Each row comes from the steps of one path. Every step used is in the known rows, and no mark comes twice. Write the path behind each row, first mark first.
(in the rows, 128 means zero)
Known rows:
P R: [133 124 169 139 112 104 123 136 142 113  83 154 106  98 146 141 145  75
 125 127 112 156 159 132 100 144 121 156  90 132 123 151 113 162 158 142
 131 109 132 145 144 137 130]
E J P: [111 143 105 159  86 141  64 144  88 132 128  93  83 136 141 141 152 120
 126 141 114 114 174 122 132 105 144 100 129 137 132 103 132  81 127 111
 153 143 107 135 165  71 112]
H J: [116  99 139 176 126 144 136 111 101 146 136 119 196 116 137 136 128 156
 139 111 101 117 146 141 118 124 132 155 131  98 128 125 108 125 164 124
 138 115  52 120 139 140 153]
L E J H: [123 112 130 134  72 133  96 102 121 183 108 118 121 123 161 204 141 126
 111 137 114 184 139  84 164 123 139 109 139 122 128 148 117  90 107 145
 136 142 118 152 106 109  97]
G A: [117 119 128 141 143 101 148 136 139 149 158 153  59 127  77 121 143 164
 114 142 127 112 126 127 153 108 118 135 145 118 189  96 129 136 127 149
 158 153 118 124 133 138 130]
J E: [121 144  98 106 126 132 161 131 146 127  89 101  99 123 146 148 118 124
 120 147 109 148 134 162 156 122 133 108 118 176 122 108 126 133 132 147
 131 125 107  79 152 136 113]
W L E J H: [123 126 121 141  64 151 124  95 127 238 102 105 127 168 122 203 130 151
 142 167 144 173 133 115 175 134 144 118 162 113 115 141  98  97  95 151
 161 138 118 152 148 117  48]
E J: [ 79 117 106 162 100 140  73 132  88 137 135 146 115 142 139 148 183 118
 133 116 128 130 149 156 127 115 133 127 150 125 123 118 129  90 132 125
 132 141 101 114 142  97 125]
E J H: [119  97 103 146  91 140  99  98 100 181 148 119 116 136 140 170 166 128
 130 106 118 138 159 136 113 126 137 137 159 137 144 108 126 114 134 125
 128 160 108 156 136  79 123]
W L E J P D: [115 149 118 152  53 145  95 131 127 214  56 100  98 156 113 186 126 125
 145 192 137 165 154 111 198  99 134  99 145 118 101 148  89  97 102 146
 163 132 121 140 158 116  34]
K R P Y W: [144 126 123 157 125 113 135 143 113 128 183 132  96  49 197 148 153 148
 126 120 124 118 169  89 133 137 172  19 162 145  97 139 144 173 181 139
 155 121 170 131 133 107 119]
M B: [115 126 124 121 104 113 147 126 134 145 146 137 136 113  85  41 127 139
 110 128 149 139 139 127 137 125 144 138 139 139 149 153 122 119 159  97
 132 132 138 131 110 126 110]
E L: [131 118 130 110 172 129  55 112  97 103 114 130 142 153 108 144 112 132
 173 126 138 131 133 120 151 144 127 127 174 130 132 136 121 108 144 142
 140 163 121  98 145 127 133]
W Y: [114 129 127 154 142 123 144 141 185 115  92 128 137 125 125 129 143 120
 110 152 149 156 127  84 130  87 167 104 142 103 109 195 137 111  88 151
 141 125 164 141 109 127 110]
M B G P Y W L: [112 131 128 154 127 168 172 152  75 213 186 177 136 130  62  59 139 178
 119 137 166 148 140  94 179 106 202 115 171 151 119 108 129 148 197  97
 125 143 179 120 114 170  79]
B G P Y W L E J: [102 135 135 180 134 189 123 159  45 213 163 187 119 146 119 180 160 165
 128 146 145 159 131  75 198  97 196  83 170 139  86  81 135 130 169 136
 120 142 162 111 124 182  84]
K R P: [129 126 117 141 140  77 127 114 144 128 160 133  88  71 184 143 122 152
 123 119 123  82 186 113 115 148 148  39 161 157 119 131 141 143 154 134
 164 107 152 145 140 103 136]
C P: [127 131 128 133 143  97 136  93 115 138 142 103 100 145 141 101  84 132
 111 124 127 109 153 124 136 115  80 127 123 112 101 130 104 102 132  94
 130 139 156 109 115 134 108]
K R P C: [122  99  91 134 148  93 145 115 148 117 159 118 110  73 226 132 136 158
 125 129 131  80 183 123 119 145 134  27 164 166 102 151 146 175 132 125
 157 101 151 142 146 107  99]
L E J P: [114 149 134 143  69 134  67 137 110 144  92  97  95 124 160 181 129 120
 108 164 109 165 151  74 178 106 144  80 117 123 118 145 123  62 102 137
 155 129 116 136 128 105  89]
G P J: [ 80 136 104 153 120 162 109 112  87 144 150 153 163 122 107 176 131 174
 141 149 111 102 163  97 119  95 141 107 141 188 152 125  95 161 178 103
 114 128 123 129 157 171 114]
S J: [ 80 131  50 156 134 127 169 127 115 130 113  90 147 100 144  94 125 121
 128 116 136 129 151 136 120  97 125 107 115 122 119 143 125 125 166 116
 135 120 150 105 141 144  76]
Y W L E J: [118 128 122 148  73 232 125 160  77 213 117 114 125 141 135 187 166 163
 120 115 136 206 126 110 214 118 190 127 131 101  85 172 123  84  86 129
 154 151 132 116 127 128  47]
W Y P: [103 134 131 156 125 190 140 179 163 118 107 119 120 113 138 131 126 127
  87 128 149 155 130  60 143  84 163 111 128  98 120 206 137 149  80 148
 150 131 170 142 132 140  98]
J P R K: [170 161 160 124  80  99 103 154 140 151  37  94  56  81 152 112  97  94
 112 129 101 123 178 107 111 127 120  78  77 163 141 112 124 119 129  97
 161 112 138 154 162  99 114]
D P Y: [129 144 142 165 132  90 120 131 112 112 151 114 125 107 142 137 111 144
 129 129 133 132 151  78 106  88 161 100 144  92 124 117 132 133 182 145
 130 119 146 156 120 151 116]
A G B: [108 121 139 110 112 127 101  59  75 108 130 129 114 143 114 100 105 181
 123 138 173 105 135 134 120  79 167 114 135 172 119  85 131 138 122 127
 133 116 138 157 144  91  81]
Y P J E: [ 90 145  81 137  86 232 148 187 101 124 112  97 143 104 178 177 108 178
  89 101 122 135 154 134 154 102 113 114 113 151 140 136  98 199 161 138
 133 132  94  98 188 158  73]
H J E: [110 111 115 158 124 147 162 114 116 146 104  97 173 111 152 152 120 154
 134 124  85 136 150 168 139 118 135 140 122 136 126 110 108 128 165 141
 140 109  36  82 159 144 142]
R P Y W: [147 140 152 145 114 177 129 144  83 155 171 118 120  60 154 164 140 154
 121  95 133 148 108  58 134  95 182  41 128 138 109 130 136 245 165 148
 149 132 159 122 109 133 114]
A G: [120 129 139 145  96 141 140  91 121 133 107 112 105 146 153 134 113 177
 118 127 146 106 127 136 105  98 161 120 148 121 148  99 124 149 123 153
 134 117 130 154 155  94  75]
P Y: [138 133 141 153 108 118 131 143 113 114 150 133 141 114 139 131 155 105
 146 165 137 149 105 103 124 115 126  85 145 120 111 119 121 180 181 151
 119 129 144 112 134 137 115]
W L E J S: [111 162 128 147  64 163 105 111 116 213  67 144 101 175 118 198 128 147
 142 179 135 165 129 110 188 122 128  94 159 129 109 147 106  81  84 160
 175 138 105 118 152 127  37]
K R P G A: [129 109 149 149 160  80 152 112 144 144 204 175  51  73 199 153 134 144
  91 118 131  73 179  87 115 127 138  29 173 152 147 119 144 175 162 164
 167 121 154 161 142 114 145]
D P C: [111 107 100 138 155 117 140 123 126 110 130  91 141 123 188 121 107 171
 114 112 135 113 165 109 116  95 147 120 135 112 119 152 142 130 111 115
 128 109 132 167 120 150  79]
B G P: [113 130 132 148 186 138 136 135  88 168 160 190 115 141 105 134 115 162
 119 124 133  98 146 102 146 113 163 116 153 160 122  61 146 134 159 116
 107 129 157 131 118 179 144]
W L E J: [ 97 139 123 152  70 152 109 116 120 209  94 122 126 169 119 189 141 145
 144 174 150 169 128 126 185 128 141 109 157 105 101 144 100  81  96 153
 164 127 114 124 152 128  51]
B G: [136 125 123 145 178 126 154 157 111 150 136 169 130 142 136 122 120 159
 106 100 151 115 133 133 142 125 143 126 149 112 105  70 150 122 151 136
 114 131 139 127 108 148 131]
B G P D: [108 121 129 151 176 131 127 142  97 176 119 204 105 128  92 136 121 135
 126 126 128 108 158 107 159  90 148 122 157 168 114  74 130 159 174 118
  90 134 160 132 106 183 134]

Which path is each row?
[106 133  95 155 124 115 140 104 105 132 133 102 153 140 161 133  94 174
 109 115 134 105 173 135 125  96  68 116 133 112 103 137  76 120 171  97
 125 139 127 108 130 140  78] : C P J
[ 88 134 104 173 110 206 143 188 154 112 101 119 163 106 153 158 133 161
  86 121 156 151 146  71 135  70 151 104 135  98 121 210 114 165 112 148
 144 130 148 141 147 146  72] : W Y P J
[123 136  99  91 161 135 102 117 121 106  78 102 109 144 130 161 107 128
 155 145 114 151 136 155 174 134 132 110 155 178 124 115 122 116 145 158
 140 152 102  54 165 134 116] : J E L
[ 95 105 106 132 157 134 168 134 105 167 171 175 143 128 102  37 128 170
 104 134 159 112 152 113 154 109 162 120 162 173 133 117 137 149 166  81
 111 126 160 130 106 169  93] : M B G P C
[140 147 143 145  43 212 110 177  85 234  53 102  81 109 150 175 148 141
 111 108 121 205 152 105 203 118 179  96 101 125  92 162 120  77  85 110
 174 140 137 127 143 114  41] : Y W L E J P R K
[133 117 169 135 158 118 151  85 107 145 176 139  96 151 194 118  89 100
  79 114 136 106 147  93 121 100  75 110 127 115 100 137 105 135 142 121
 116 138 166 132 113 143 118] : C P G
[ 76 145  84 139 118 164 131 113  98 143 125 135 144 120 118 188 125 172
 136 163  99 115 167 120 137  90 143  94 136 221 148 110  93 162 180 114
 116 126 110 100 174 176 103] : G P J E
[106 121 163 158 137 207 153 174 156 123 135 146 117 117 182 146 130 100
  61 120 157 152 126  35 131  72 157  96 131  99 120 210 138 178  88 168
 136 129 177 161 133 147 107] : W Y P G
[134 113 150 142 153  94 141 109 138 132 189 161  86  74 226 157 126 125
  99 111 129  80 183  89 102 137 142  25 164 158 117 136 142 171 162 153
 150 108 160 163 140 108 145] : K R P G
[111 131  75 137 147  94 110 115 130 108 127 121 124  76 198 187 118 186
 140 121 122  93 208 136 131 140 137  23 186 180 116 128 114 150 196 151
 165 124 115 103 173 110 107] : K R P J E L
[123 120 125 138 130  88 124 103 128 147  90 121  87 128 127 103  90 103
 120 128 122 124 168 134 155  84  60 134 129 122  91 148  85 135 150  97
 109 145 158 112  99 140  94] : C P D
[143 123 106 136 108 148 145  92 121 185 145  99 166  73 159 207  96 208
 114  80 131 105 154  84  87 102 139  67 143 158 155 116 100 247 171 141
 148 131 113 172 129 118 104] : R P J H
[145 122 131 162  79 157 142 103  72 211 159  85 108 140 160 165 129 141
 118 140 133 185 141  80 185 100 123  95 149  95  70 148  92 120 149 116
 141 167 171 114 113 126  42] : C P Y W L E J H
[127 168  63 168  82 174 174 161  92 167 105  25 128  91 155 124 114 128
 126 171 132 175 152  65 176  75 166  50 102 112  92 153 116 132 168 125
 168 129 178 116 162 137   4] : S J P Y W L E
[113 144 138 183  90 159 107 153  71 169 143 108 122 117 152 182 144 165
 122 123 139 187 149  67 168  81 200  98 146  73  96 148 127  96 154 149
 150 134 145 146 119 148  61] : D P Y W L E J
[112 111 174 105 134 219 110 141  53 116 198 164 112 116 170 124 103 107
  69  93 160 122 131  67 141  95 124 115 102 163 118 138 133 202 129 130
 121 134 152 155 149 151 128] : Y P G B
[106 130 135 148 142 116 155 140  94 168 182 188 133 117  73  47 131 154
 114 144 159 125 141  92 149 106 172 106 168 160 137  95 130 150 212  99
 111 133 171 125 105 170 118] : M B G P Y
[138 145 122 146  65 233 119 168  77 209 112  80 104 139 138 181 146 163
 114 132 127 195 141  89 217 110 196 111 119 108  90 162 124  79  84 124
 168 152 134 130 140 112  38] : Y W L E J P
[114 121 102 164 103 203 159 166 162 142 108 101 163 104 156 172 124 167
  83 116 149 156 152  57 125  77 154 110 140 104 134 205 112 183 112 148
 141 142 151 168 142 136  72] : W Y P J H
[113 141 131 165  76 127  61 149  98 122  98 110  68 116 153 149 164  86
 124 139 104 134 193 126 114 114 140 119 105 141 128 118 121 103 146 121
 154 132 108 146 176  77 112] : E J P R
[126 111 170 144 168 101 166  92 115 158 194 154  54 148 163 114 100 122
  71 123 137  96 145  93 138  86  68 114 138 110 139 116 105 141 143 134
 134 155 160 129 116 149 120] : C P G A
[ 99 124 128 160 115 182 131 187 172 125  66 133 109  99 127 133 131 104
  95 131 144 166 142  69 158  60 146 117 131 105 111 219 122 177  93 150
 132 136 173 143 121 145  86] : W Y P D
[133 128 169 127  89  90 112 142 142 163  26 168  87  77 153 120 133  85
 120  90 117 149 151 154 100 144 100 107  95 153 132 131 119 130 135 110
 139 105 131 124 135 135 131] : P R K
[108 154 108 160 166 163 137 139  76 167 128 211 134 144 117 167 110 197
 115 124 123  91 162  92 139  95 142  92 162 181 130  68 128 148 180 123
 115 140 125 123 131 180 106] : B G P J S
[121 109  47 140 124 127 193  93 125 173 127  64 149  95 146 116 108 129
 125 108 128 137 161 117 104 108 128 119 125 132 139 132 123 149 169 114
 132 138 157 147 137 125  73] : S J H
[102 118  79 154  94 156  82 147  90 122 125  77 104 138 184 129 165 125
 127 149 123 110 171 132 137 100 131  88 133 147 115 126 134 113 106 105
 144 135 106 134 169  75  75] : E J P C
[103 130 170 140 125 125 100 105 110 138 123 175  91 105 103 156 135  90
 142 158  94 131 167  90 109 125 149 138 103 193 146 136 110 167 162 112
 121 112 154 146 155 172 144] : G P R
[125 103 179  95 163 139 112  88  72 111 195 188 132 132 155 118 125  91
  93 123 166 125 129  86 122  91 129 102 118 180  98 122 136 160 139 134
 108 128 146 161 118 134 148] : P G B
[121 107 111 120 143 149 141 111 125 144 141 102 136  87 192 141 117 167
 120 107 141  98 124 101 116 105 134  53 131 163 117 143 133 247 103 129
 148 106 135 136 122 132  91] : R P C
[153 129 146 189  99 138 130 132  93 134 141  69 174 102 147 131 117 143
 146 157  93 114 158  93 117 104 142 103 122 105 127 107 106 149 193 129
 153 117  68 134 165 117 133] : H J P Y
[100 142  62 137 103 154 160 144 130 120  87 107 172 116 167 184 132 178
 116 133 121 142 157 169 135 101 115 101 131 165 126 119  92 157 178 146
 123 124  75  88 166 141  78] : P J E
[101 131 173 154  94 140 117  73 105 142 104 148  76 128 133 153 118 146
 129 153 118 106 158 105  91  97 177 128 127 174 161 105 108 181 150 141
 130 103 153 166 175 129  89] : A G P R
[112 140 109 147 116 148 123 120 112 149 135 119 164  77 157 189 110 202
 117  87 137  98 148 100  98  93 136  58 135 150 139 123 102 228 170 142
 151 118 107 137 133 132 106] : R P J
[ 97 153 112 152  90 157  67 124  85 142  95 179  76 151 134 161 163 122
 131 124 104 127 152 130 134 109 112 101 153 159 134 118 137  89 116 133
 151 157  85 104 141  93 103] : E J S
[117 133 166 129  76 180 110 185 111 158  63 148  76  73 167 125 111 102
  90  67 120 141 147 121 124 137 101 121  83 141 142 143 121 179 125 110
 145 116 138 128 161 151 115] : Y P R K
[103 137 156 161  92 148 122  77  86 143 145 135  99 137 125 146 127 167
 145 175 134  99 125  87 104  78 180  84 162 166 155  86 114 194 166 148
 121 116 160 147 168 130  81] : A G P Y
